Every row comes from one small tree of marks. Brackets hold a mark, then the marks that hang from it, in the order of their numbers. Every link used is in the known rows. Which tree was each row made from?
Known rows:
(q_664 (q_291 q_603) q_409): [-32 -30  -9 -15  28  11 -30 -20 -48  29  16 -22  19  -1 -11  -2  24  -6
  22  -4  30   7  36  22]
(q_129 q_942): [  2 -20 -20  -5  16 -13  -3   0 -16  46 -18 -16  10 -15 -11  34  -3  -7
   7 -21  32  -7   8  -7]
(q_159 (q_942 q_129)): [ -9 -14  11   2 -15   7   1 -17 -11 -31  14   3   7 -13  -8  19   3 -15
 -19  -6   8 -15  20 -11]
(q_664 (q_291 (q_159 q_942)) q_409): [-26 -11  22  -1  -6   3 -11  -6 -10  24  14  21  21  -5  -3 -13  20  -6
  -7  34   9   0  24  36]
(q_291 (q_159 (q_942 q_129))): [-17   3  14  -1 -19  -2   4  -2  10 -31   5  23  -2 -17   1   1  -2 -16
 -18  13 -11 -12   2 -21]
(q_129 (q_942 q_603)): [  9 -19 -24  -3  15  -1   7  12  38  25 -20 -14  11 -38 -11  39   3  -9
   0 -18  51 -18   7  -5]
(q_942 q_129 q_603): [  3 -16 -20  -1  -6  16  12 -11  10 -21  -8  -6   6 -49 -14  21   5 -13
  -3 -12  40 -28  18 -16]
(q_603 q_942): [ 13   8 -24   1  -5   6  28 -14 -25  15  -4 -18   1 -14  -1  12 -17  -3
  13  -1  30  -8  10   7]
(q_603 (q_291 q_159) (q_942 q_129)): [ 14  41 -30   3 -59  29  37 -11  30 -19 -17  10 -21 -26   1 -15  -8  18
  -3   7 -28 -11 -21 -28]
(q_159 (q_942 q_129 (q_603 q_291))): [  9  -2   0  11 -55  46  17 -13  71 -55   4   5   6 -26 -10  24   9   1
 -22 -13  14 -33   3   2]
(q_291 (q_603 (q_942 q_129 q_159))): [-13  29 -12  -4  -6   6  22   2   0 -37  12 -17 -25  13  19   1 -10   5
   4  -9 -39  18   3 -55]
(q_409 (q_664 (q_291 q_159 q_603))): [ -7 -10 -11 -43  60 -11 -36   0 -44  20  19   2  -7  -8 -14 -31  19  14
   2  12  -8  12   5  17]
(q_664 (q_291 q_159) q_409): [-20 -15  -4  -8   1   0  -7 -11 -38  57  -7   8  19 -15 -11 -16  17  -3
  17  25  19  -2  22  29]
(q_159 q_291): [  4 -11   6  20   8 -11  -6  -9 -20  24 -17 -13  19  20   2   7 -18 -16
  28  -8  31   3  -1  12]
(q_368 (q_409 (q_664 q_291))): [ 33 -28 -14 -24  34  -5 -18  -4 -82  34   6  -9  -9 -12 -24 -20  20  31
 -10 -16  13  -5   4  52]
(q_291 (q_159 (q_942 q_129)) q_603): [-34   5   9 -13   8  -1 -20   3  20 -55  18  14 -11  -5   8  -5  -1 -19
 -15   4 -21   1  -1 -38]
(q_129 (q_942 (q_159 q_291))): [  2   5  11  25  -1 -28   1  25  19  42 -25 -10   6  44  15  21 -13   0
  16 -12 -19  25 -17 -23]
(q_159 q_291 (q_942 q_129 q_603)): [ -4  -4  25  32 -10  14   3   3  63 -59   6  13   9 -13  -1   9   2 -17
 -18   7  10  -9   8 -13]
(q_368 (q_409 (q_664 (q_291 q_603)))): [ 18 -28 -15 -36  63  -4 -37   2 -72  11  22 -18 -19  -1 -16 -24  20  27
  -6 -24   4   6   0  37]
(q_159 q_291 q_942): [ -3  -6  32  28  -3  -8 -10  -5   7  -6   5   0  18  29  11  11 -15 -20
   4   3  16   6   0  18]
(q_291 q_159): [ -4  -1 -13  -8   2 -15   3  -7 -24  32 -21   1   9  -7   1   1 -17 -18
  21   3  27 -10  -7   9]
(q_368 (q_409 q_664)): [ 41 -32 -16  -7   8   4   4  -3 -71  30  -8 -12 -12  -3  -5  -3   3  11
  -6 -27  23  -6 -11  54]

Which tree is each row?
[  0   7  13  30 -23   1  17   9  46 -25 -15   0   3  11  11   7  -7  -7
   7   1 -15   4  -6 -28]
(q_942 q_129 (q_159 q_291) q_603)
[ 11  -9  -9 -31  33 -11 -17  -5 -51  44   4  12   1 -18 -22 -24  19  17
  -5  19  -1  -3   6  34]
(q_409 (q_664 (q_291 q_159)))
[  9  12 -25   0 -51  32  19  -6  63 -23 -25  14  -4 -41 -10   0   1   3
  -1  -5   9 -32 -18 -13]
(q_942 q_129 (q_603 (q_291 q_159)))
[ 17  39 -19  13 -78  30  49 -10  22 -18 -10  -8 -16  15  12   3 -10  27
   2 -11 -42   0 -15 -27]
(q_603 q_291 (q_942 q_129 q_159))
[-16   7   8  13  24 -27 -20  28  29  19 -12 -17  -5  54  20  17 -13  -4
  21 -20 -28  38 -20 -40]
(q_129 (q_942 (q_159 (q_291 q_603))))
[-14  -4  13 -36  52  -8 -39   6 -13  -9  38  15  -7   4  -7 -25  23  12
 -22  20 -22  13   8  23]
(q_409 (q_664 (q_291 (q_159 q_942) q_603)))
[  4  28 -13   8 -34   5  43  -4  -7 -11  -1  -7 -14   5  11   4 -10   8
  -1   2 -29   4   5 -36]
(q_603 (q_942 q_129 q_159))
[  8   6   6  28   2 -16  13  34  71  22 -26  -6   6  20  13  27  -8  -4
  10  -7  -3  14 -15 -18]
(q_129 (q_942 (q_159 q_291) q_603))
[ 28 -14 -11 -27  35 -13 -17  10 -62  34  -2  12 -16 -14 -15 -40  16  30
 -10   3  -5  -3 -13  45]
(q_368 (q_409 (q_664 (q_291 q_159))))
[ -5  28 -14  -6   5  -2  20   1  -1  -4  10 -26 -15  33  28   6 -20   1
  24  -6 -13  21  -4 -17]
(q_291 (q_603 (q_942 q_159)))
[-24  11  14  16   4 -11 -13   7   5 -29   1 -12  -8  46  19  -3 -11  -8
  16 -14 -41  28 -10 -50]
(q_942 q_129 (q_159 (q_291 q_603)))
[  5  13   6   2 -51  14   8 -11  38  -1  -7  14   8  12   8   3 -13  -2
   1   1   3 -13 -24  26]
(q_603 (q_291 (q_159 q_942)))
[  4  -7  16 -24  26  -8 -16   1 -23  14  25  24   2  -7 -13 -22  22  16
 -28  30 -12   2   9  43]
(q_409 (q_664 (q_291 (q_159 q_942))))
[ -7   9  18  27 -27 -10   9   1  -2  -3 -15  -4   1  35  11   2 -14  -3
  13  -5 -32  15  -6 -32]
(q_942 q_129 (q_159 q_291))
[ 12 -10 -16 -38  60 -12 -39  15 -55  10  12   3 -26  -4  -7 -43  17  27
  -5  -5 -17  10 -17  27]
(q_368 (q_409 (q_664 (q_291 q_159 q_603))))
[  4  -6  26  30   0   5   1   4  58 -28   4   4  18   5   7  17  -9 -22
  -3   6  34  -6   1  23]
(q_159 q_291 (q_942 q_603))
[-15   5  16 -15  20 -18 -20  -1  -7   6  18  17  12  -7 -10 -13   6  -1
  -7  26   6 -10  10  15]
(q_664 (q_291 (q_159 q_942)))
[ -9  -4  30  29 -13   0  -6  -5  11 -39   9   9   8   9  -1   7  -4 -15
 -12   3 -10   4   5 -19]
(q_159 q_291 (q_942 q_129))
[ -9   4   7   2 -15  10  13   7  59 -51   3  25   0 -39   2   4   5 -17
 -25  17   4 -23   4 -18]
(q_291 (q_159 (q_942 q_129 q_603)))
[ 12  36   9  33 -21 -10  34   6  11  12 -10 -10  -3  45  28  -3 -27   4
  23  10 -22  25 -17  -8]
(q_603 (q_942 (q_159 q_291)))
